(in the rows, 128 means zero)
Known rows, with every step that occurs
L U F B: [ 91 135 163 173 133 128 151 109 184 134 161 125 141 132 131 120 121 118
 134 102 136 170  76 129 107 124 122 102  71 110 157 135 105 186]
U F B J: [107 144 140 194 112 115 164 110 156 128 157 124 128 154 117 134 118 116
 154 105 102 177  79 136 111 117 105  88 110 135 146 146 118 206]
D A V: [137 111 130 176 110 128 117 131 147 116 141 111 140  93 148 150 110 111
 151 107 121 128 107 148 130 105 113 100 159 141 117 121  99 205]
E Y J B R: [181 100 160 208 115  49  77 141 117 122 149 123 138 135 142 171 115 110
 118 109 126 129 135 102 143 108  66  91 121 141 124  88 147 198]
Y E: [128 134 168 207 107  89 121 118 125 117 138 111 132 128 118 137 153  94
 142  87 116 129 119 140 127 136  56  87 102 138 120 127 119 205]
H P J Y: [128 147 173 217 120 102 123  90 131 110 154 116 134 104 160 133 111 116
 138  71 118 116 162 142 101 123  86  95 123 147  71 155 121 209]
L U F: [ 98 127 162 182 127 136 139 103 161 133 150 131 144 127 141 137 145 106
 130  89 142 151  85 128 124 119 122  92  69 121 143 140 112 184]
D A: [128 103 139 180 142 116 114 124 146 123 134 119 153 101 142 161 130 100
 145 111 108 140 102 140 124 101  97  92 137 139 117 106 114 194]
U L: [135 144 172 205 113 114 117 117 148 119 129 115 120 140 133 146 129 119
 134  90 116 131 123 131 105 103  78  96  89 128 135 139 128 201]
L U: [122 115 154 173 130 123 126  90 157 139 149 118 141 123 141 149 130 111
 143  81 140 135  99 129 126 125  96  95  92 124 133 110 120 188]
V Z R B: [127 155 147 217 159  99 136  87  90 131 160  85 143 128 129 149 100 120
 127  93 126 141 131 154 132 101  52  77  87 128 133  97 134 223]
Z R B J P N: [151 169 103 181 170  76 114  89 144 139 165  95 120 127 133 180  84 119
 132  96  94 137 126 145  99  98  50  92 130 137  83  97 158 218]
R B J Y: [132 129 148 224 118 106 157 109 141 128 158  89 126 132 130 154 118 109
 157  94 126 145 129 153 126  85  83  87 120 166 119 136 131 238]
A V Z R B J: [148 172 112 218 107 107 155  83  92 133 178  71 121 141 141 155  69 134
 144  89 128 134 134 171 142 102  64  74 126 152 137 105 138 239]
K Z R B F: [128 170 161 178 181 106 117 117 101 135 150 109 136 118 138 168 127 130
 142 108 124 170 118 152 124 100  89  76 130 136 143 124 121 191]
F U L: [132 134 172 193 128 126 120 130 192 131 137 125 112 149 133 135 141 137
 146  88 123 144 113 127  97 117  97  94  62 115 142 163 133 196]
K Z V A: [129 148 175 175 147  93 115 104 114 115 174 107 142 102 150 142 115 150
 145  71 102 156 139 151 107 102  94  70 175 112 120 132 122 196]
V Z R: [137 151 143 216 142 105 136  80  90 130 159  98 142 134 145 144 121 117
 119  79 109 128 132 141 128 115  60  71 111 120 114  89 128 206]
R B J P H: [120 138 135 200 141 103 166  92 129 124 158  83 113 113 121 164  83 128
 151  89  98 149 116 160 104  95  43  96 119 182 120 138 164 233]
D A V Z R B: [141 148 124 205 143 113 128 115 107 122 165  75 149  97 157 150  73 124
 127 115 131 132 133 174 135  85  82  87 126 142 127  92 118 227]
B J P: [142 130 128 188 115 100 155  84 136 127 147 108 113 140 123 177 122 120
 144  77  87 129 121 134 110 125  65  93 134 159  96 128 148 202]
L U F B J Y: [106 139 155 205 106 133 184 106 196 138 181 110 132 146 150 122 122 117
 131  97 130 166  95 138 105 102 126  92  91 138 135 141 114 205]
Y J P: [143 119 137 185 131  84 128  90 125 112 145 108 119 149 141 166 135 117
 126  78 102 102 125 129  88 130  71  89 128 138 116 130 140 188]
R B F U: [100 119 156 153 156 126 134 137 187 139 137 132 136 129 118 164 136 123
 170  90 144 178  93 149 113 113 113  94  75 132 148 165 118 199]
E Y J B F U L: [159 127 177 197 124  91  92 157 205 123 143 141 129 178 179 160 147 139
 105  99 131 142 130 121  86 105 120  92  55 128 159 161 144 171]
A V Z R: [149 157 132 213 108 117 141  85  89 123 167  89 127 126 152 133 103 128
 123  75 124 116 135 146 133 116  76  79 133 124 115 108 114 215]
E Y J P: [148 121 156 210 142  61 115  95 146 105 145 105 137 136 131 161 149 106
 110  93 106 102 123 117 116 137  74  85 106 143  98 122 140 190]
J Y E: [132 133 180 235  99  92 139 127 135 110 148  98 131 120 135 123 163  94
 126  81 123 121 141 140 122 119  63  89 113 146 100 138 109 217]
E Y J: [143 118 158 217 132  73  99 102 142 110 143 111 149 141 136 149 151  93
 129  99 120 119 109 121 138 128  92  72 104 134 124 110 128 195]
K Z: [133 132 156 194 157 103 125 110  98 118 141 110 130 119 134 129 148 124
 151  92 114 152 115 126 120 112  89  68 143 137 139 140 117 188]
Z V: [118 127 157 185 112  97 122 100 138 111 150 103 124 132 123 150 114 117
 138  67 105 129 120 134 128 113  84 100 139 110 108 123 120 212]
F U: [121 107 152 175 145 121 130 117 172 136 144 128 124 132 124 138 149 125
 161  82 125 149  96 125 117 135 100  88  92 118 129 152 120 197]
E Y: [130 120 169 216 140  88 113 109 151 117 135 113 151 111 110 141 149  93
 134  97 117 138 104 117 153 127  88  88  95 135 106 121 118 205]
P J Y: [122 126 167 232 123 113 135  96 128 114 159 108 129 106 154 116 136 106
 123  76 116 104 143 132 102 104  82  87 132 144 100 151 122 210]
Y J: [135 117 140 192 120  94 109  98 124 116 145 116 133 154 148 155 139 106
 145  87 120 119 113 133 109 122  85  77 126 128 142 116 126 192]

Rows
[109 114 153 153 138 133 132 125 185 138 137 147 134 135 132 162 157 121
 161  77 126 164  93 133 109 130 120  89  99 122 129 160 113 180]
B F U
[128 132 131 187 115 103 151  99 158 134 157 110 123 151 119 145 106 119
 165 100  99 165  94 140 112 123  81  90 135 139 134 115 127 210]
F B J
[134 131 146 213 107 105 168 107 167 127 167  97 122 145 134 129 117 117
 150  91 105 151 114 138 107 106  87  91 143 147 114 126 119 223]
F B J Y
[132 100 155 149 137 125 126 141 175 143 141 150 127 144 160 160 139 135
 145  81 126 167 112 128  94 113 116 103 100 127 144 166 120 181]
J B F U
[132 118 154 175 116  87 124 133 143 133 145 120 128 116  96 154  95 117
 157 104 114 167 100 117 128 120  61 106 135 122 118  98 124 210]
F B R
[143 141 158 241  78  93 153 114 134 120 158  97 124 143 138 138 155  97
 137  81 113 127 138 149 127 116  60  79 127 167  98 132 126 222]
B J Y E
[149 145 119 203 121 121 129 107 105 121 165  90 148 104 169 146  94 121
 120 101 112 119 130 159 132 100  89  82 149 134 110  87 112 208]
D A V Z R
[125 110 156 172 141 123 115 126 163 137 157 154 124 134 172 141 125 137
 132  77 120 142 124 132  77 114 105  97 102 133 144 177 133 178]
P J B F U
[131 134 134 206  96 119 156  99 104 110 151  93 130 125 143 128 109 121
 139  68 131 124 128 144 124 111  90  77 129 140 129 136 108 214]
A V Z
[126 130 162 151 138 112 103 120 164 134 151 160 127 131 177 160 102 148
 146  73 123 151 144 142  79 134 110 107  96 139 116 183 134 177]
H P J B F U
[132 163 186 236  99  79 115 106 124 103 158 108 131 109 155 121 126 105
 129  74 118 109 172 154 105 137  59  95 107 155  69 157 123 213]
H P J Y E
[154 125 161 169 115 113 104 149 186 128 145 145 112 190 190 166 134 153
 121  86 131 140 133 135  59  98 114  96  76 122 178 164 143 169]
Y J B F U L
[142 127 173 164 121 126 116 154 193 138 136 146 115 161 168 160 132 151
 128  86 125 159 128 128  76  95 113 109  69 123 155 174 131 180]
J B F U L
[120 147 159 191 130  96 102  83 121 117 144 128 134 110 140 147 101 117
 154  76 115 123 139 145 110 138  79  95 115 140  93 145 130 198]
H P J
[139 116 157 205 132 102 107 104 106 122 154 124 124 124 163 129 106 124
 124  84 110 114 139 128  92 107  69 100 127 138 135 146 137 197]
P J B
[149 101 158 179 143  88  99 143 187 128 151 144 141 162 170 160 154 125
 121  95 131 148 113 121 109 124 122  86  86 131 148 147 131 173]
E Y J B F U
[164 100 156 181 108  86 103 141 106 137 141 130 123 119 131 171 100 122
 141  93 122 147 133 110 129 101  57 109 137 136 121 106 136 205]
J B R
[130 140 163 164 122 101  97 108 123 124 143 148 137 123 179 169  90 129
 135  75 115 140 155 144  85 118  93 110 123 147 107 159 129 181]
H P J B F
[159 130 165 181 109  74  81 120  99 130 150 140 124 106 150 171  59 133
 142  87 118 134 164 125 113 119  54 111 131 147  91 126 150 201]
H P J B R
[142 134 163 190 130  87  93  97 108 119 150 133 127 120 169 147  82 134
 136  80 114 127 159 137  91 124  75 107 117 143 109 151 136 198]
H P J B
[137 156 179 168 122 116  92 134 183 129 145 156 115 149 184 159  94 161
 132  78 122 146 160 144  58 116 106 113  63 132 128 195 145 176]
H P J B F U L
[108 126 164 163 115 115 138 132 171 142 159 133 139 120 112 144 101 118
 138 107 141 180  81 114 127 120 101 106  85 114 142 112 118 190]
L U F B R
[132 171 123 226 155 100 178  68  87 128 181  62 121 122 141 159  67 139
 120  83  90 140 140 171 107  92  21  76 109 173 112 104 177 235]
V Z R B J P H
[137 136 173 184 126 128 107 139 179 131 151 152 112 151 180 140 117 150
 115  83 120 137 142 132  57  97 101 103  72 129 157 190 146 175]
P J B F U L
[132 135 131 189 133  89 156  96 136 132 149  94 115 134 109 180 101 124
 152  90 104 141 123 148 113 109  56  98 113 169 114 134 153 221]
R B J P
[151 112 160 192 126  76  95 131 146 117 141 132 151 152 169 171 145 107
 110  97 123 134 125 124 115 107 106  87 114 143 142 120 127 177]
E Y J B F
[152 155 101 211 120 114 142 105 108 132 175  72 142 120 156 166  63 127
 137 113 119 139 130 182 142  82  80  77 141 161 129  83 137 233]
D A V Z R B J
[130 122 158 182 126 113 111 112 118 125 146 144 134 126 174 153 116 121
 122  79 113 128 135 135  87  99  90 101 130 144 137 153 128 180]
P J B F
[144  96 144 155 131 110 110 135 164 134 151 148 126 174 181 168 144 138
 137  82 130 145 118 132  79 118 118  89 108 125 165 152 131 171]
Y J B F U
[156 102 145 193 123  86 104 112 110 119 151 120 125 162 174 154 123 123
 127  89 120 118 130 129  93 108  78  89 127 132 156 119 134 193]
Y J B
[150 132 127 196 163  52  89 102 166 104 145 110 145 124 148 153 138  95
 104  89 104 109 122 111  95 118  82  76 124 129  83 113 140 184]
E Y J P N
